Known rows, with every way that one mark hangs from another:
Q577{Q153}: [  3  42  -2  30 -24  44  53 -19 -12 -37 -66  15 -17  24  22  48 -10  -2
  -6  43 -42]
Q99{Q246{Q76 Q153 Q688 Q689}}: [-17 -11   4  15   8 -18  15  20  -4   8  -3  13   0  -4 -16 -13  15  12
  -7   6 -19]
Q246{Q76 Q153 Q689}: [  7 -10 -11  12   4  -7  30   4  -6 -12   8  12  -7  -8   0  11   0  15
  -7  14  -9]
Q861{Q246{Q76}}: [ -1   8 -11  42 -10  26  26  -1 -22  -9 -71  25 -13   9   9  23 -18  21
  -4   9 -28]
Q246{Q76{Q99} Q153 Q407 Q688 Q689}: [ 10   8  -5 -13 -13 -30 -18  30  16  12  62 -12 -15 -19 -25 -15   3   7
 -15   0  -4]
Q99{Q246{Q76 Q153 Q407 Q688 Q689}}: [ -4 -16  13  11   3 -28   0  21  23  12  19   0   0 -17 -20 -25  33  10
 -13   0  -3]
Q76{Q99{Q246{Q153 Q407 Q688}}}: [ -6  33  18   3 -24  15  -8  30   6   7   7  -8 -35  27 -14  -1  21   7
  -7   2 -24]
Q689{Q861{Q246{Q76 Q99 Q153 Q688}}}: [-10   6  -4 -11   7  -1  15 -11 -20  47   4   4   4 -24   1 -15 -32  -8
  -5 -19   5]
Q861{Q246{Q153 Q407{Q732} Q688} Q689}: [  5   4  -8  -2   9  11   8  -2  28  13  -4   1 -14 -22   6 -11  11   0
   6   0  29]
Q688{Q246{Q76 Q99 Q153 Q407{Q732} Q689}}: [ -1 -18 -12 -12  26 -55  -9 -26  25   6  58   7  33  -8 -34 -13   1  -4
 -12  -7  40]
Q99{Q246{Q407 Q688}}: [  2  16  27  29 -29  13   4  15  10 -18 -46   3 -22  21   7  11  21  -6
  -3  16 -40]
Q861{Q246{Q76 Q153 Q688 Q689}}: [ -9  -9  -7  17   6 -15  12  13  -4  26  -1   9  -9 -27  -8 -14  -7  15
  -8  -2   1]
Q99{Q246{Q76 Q688 Q689{Q861}}}: [-17 -18   2  10   4  -7   0   5 -24 -14 -43   3  15   4   8  -1   2 -18
  -3  -1 -34]
Q99{Q246{Q76 Q153 Q407 Q688 Q689{Q861}}}: [ -4 -23  12  -9   8 -19  -5   5   7   9  14 -15  11 -20  -6 -26  26 -12
 -10 -11   2]
Q688{Q246{Q76 Q99 Q153 Q407{Q732} Q689{Q861}}}: [ -1 -25 -13 -31  31 -48 -14 -43  11   4  54  -6  43 -10 -21 -14  -4 -26
  -9 -19  47]
Q99{Q246{Q76 Q153 Q689}}: [-13 -17  -4  23  15   2  26  13  -8  -9 -18  17   2   7  -5   1  21  22
  -9   6 -14]
Q76{Q99{Q246}}: [-15  30   0  29 -21  47   6  24 -31 -34 -64  13 -28  61  12  39   2  12
  -2  15 -58]
Q689{Q246{Q407{Q732}} Q861}: [ 20  -2  19 -12  -7  40  -6 -40 -17 -37 -43 -22  15  29  39  31 -11 -25
  31   1   4]
Q76{Q99 Q246{Q153 Q407 Q688 Q689}}: [ -5  23   6  -9 -31  -7 -46  45  10  -5  43 -14 -40   2  -8  -2   9  14
  -3  -7  -6]
Q689{Q861{Q246{Q76 Q99 Q407{Q732} Q688}}}: [  5   1   5 -14   9 -24 -15 -25   7  25   1  -8  28 -14   3 -15 -30 -20
   1 -20  19]
Q861{Q689{Q246{Q99 Q153 Q407 Q688}}}: [  5  -5   9 -24   0  25  -6  11  14  26  22   0  -3 -40  20 -16   6 -12
  11  -6  19]
Q407{Q246{Q76 Q689}}: [  9 -16 -18  20   4  -6   1  -8  -4 -41 -38   3  18  22  17  16  -7   4
  11  27  -9]
Q407{Q246 Q732}: [ 14  19  -6  14  -5  15  13 -34  -4 -54 -57  -1   7  67  27  40 -18  -6
  30  36  -7]

Rows:
[  1 -15   3 -11  28 -53 -13   0  36  45  60  -5  23 -36 -16 -36  -8   8
  -8 -18  47] | Q861{Q246{Q76 Q99 Q153 Q407{Q732} Q688 Q689}}
[ -2  -2  11   0  -8  -5 -21  23  22  -6  40   1 -18 -11  15   1  11  16
  -5  -6  18] | Q76{Q246{Q99 Q153 Q407 Q689}}
[  0 -10  12  16  -5 -16 -22  20  25  17   3  -6  -8 -25  23 -10  -2 -10
 -11  -5   5] | Q861{Q246{Q99 Q407 Q688 Q689}}
[  2  10  10   0 -13  17  16  -5 -23  17 -14   8  -3  -7 -10   3 -17   9
  17   6 -17] | Q689{Q246{Q76 Q153 Q688}}
[  9  12   8 -37 -17  20 -26  -1 -21  23  23 -25   2  -5  -8 -10 -13 -10
  12 -19  -1] | Q689{Q246{Q76{Q99} Q153 Q407 Q688} Q861}
[ -4  16  22 -11 -12  23   7   1 -16  24   5   2  -9  -2  16   7 -23  -6
  17   2  -8] | Q689{Q246{Q99 Q153 Q688}}
[-10 -18 -24  -1   9 -10  12 -29 -29 -14  -8   6  12  -2 -14   8  -4 -19
  -8  -1  -1] | Q688{Q246{Q76 Q153 Q689{Q861}}}
[  3   1  12  22  -4  11  26   5  11  -2 -15  12  -9   8 -14  -2  28  24
 -11   6 -12] | Q99{Q246{Q76 Q153 Q407}}
[-12  25 -15 -11  -8  17  -1   4 -37  31  -8  -5 -16   2 -10  -4 -28   1
  -4 -16 -12] | Q689{Q861{Q246{Q76{Q99} Q153 Q688}}}
[  5 -17 -14  26  -9 -26 -10  -9   8 -30 -19  12   7  -4 -20   8  12  -7
 -15  10 -11] | Q688{Q246{Q76 Q407 Q689}}
[  9  -7  -9  10   3  10  12  -8   3 -33 -14 -10  -5  28  28  18   5   1
  14  27   9] | Q407{Q246{Q153 Q689}}
[  2  19  -7 -27   3  -8 -19 -12  -3  29  28 -21   3   2 -21 -16 -18  -4
   2 -23  21] | Q689{Q861{Q246{Q76{Q99} Q153 Q407{Q732} Q688}}}
[  9  19  11 -19 -22  11 -22  14  -7  23  26 -11 -10  -4 -21 -10  -8  11
   8  -7  -7] | Q689{Q246{Q76{Q99} Q153 Q407 Q688}}
[  1 -15  14  10  18  -4   8  -1  26 -22   6  -9   2  23   7   4  36   7
   1   5  17] | Q99{Q246{Q153 Q407{Q732} Q689}}
[ -6  16   2 -38  -9 -14 -53  10   2 -13  51 -31 -11  16   0  -3  -3 -10
  11 -20  18] | Q76{Q99 Q246{Q153 Q407{Q732} Q688 Q689{Q861}}}
[ 14 -20 -10   8  -1  42   0   3  -4 -19 -47  14  10 -23  17   8   8   5
  11   5  -7] | Q861{Q689{Q246{Q76 Q407}}}
[-11  -9 -32  20  19  28  17  12 -12  11 -50  38   6 -27  18   3 -17  12
 -10  -3  -6] | Q861{Q246{Q76 Q99} Q689}
[ -1 -17  -5 -29  21 -28 -13 -42  11  -8  44 -15  27   5   2  -1   2 -37
  -2 -13  45] | Q688{Q246{Q99 Q153 Q407{Q732} Q689{Q861}}}
[  0 -11  -2 -16  11   8  19  -8 -14  -7  22  -9  -1  -6  37  14 -10 -21
  -3  -2   6] | Q246{Q99 Q153 Q689{Q861}}
[  4   1  12  10  12  -6  22 -13  16  -7  -4   9   9  23 -20  -1  22  23
  -1   5   7] | Q99{Q246{Q76 Q153 Q407{Q732}}}
[  5   6 -13 -38  11   9 -26   7   3  18  30  -3  13 -15 -20 -18  -4   6
  18 -13  22] | Q861{Q689{Q246{Q76{Q99} Q153 Q407{Q732} Q688}}}
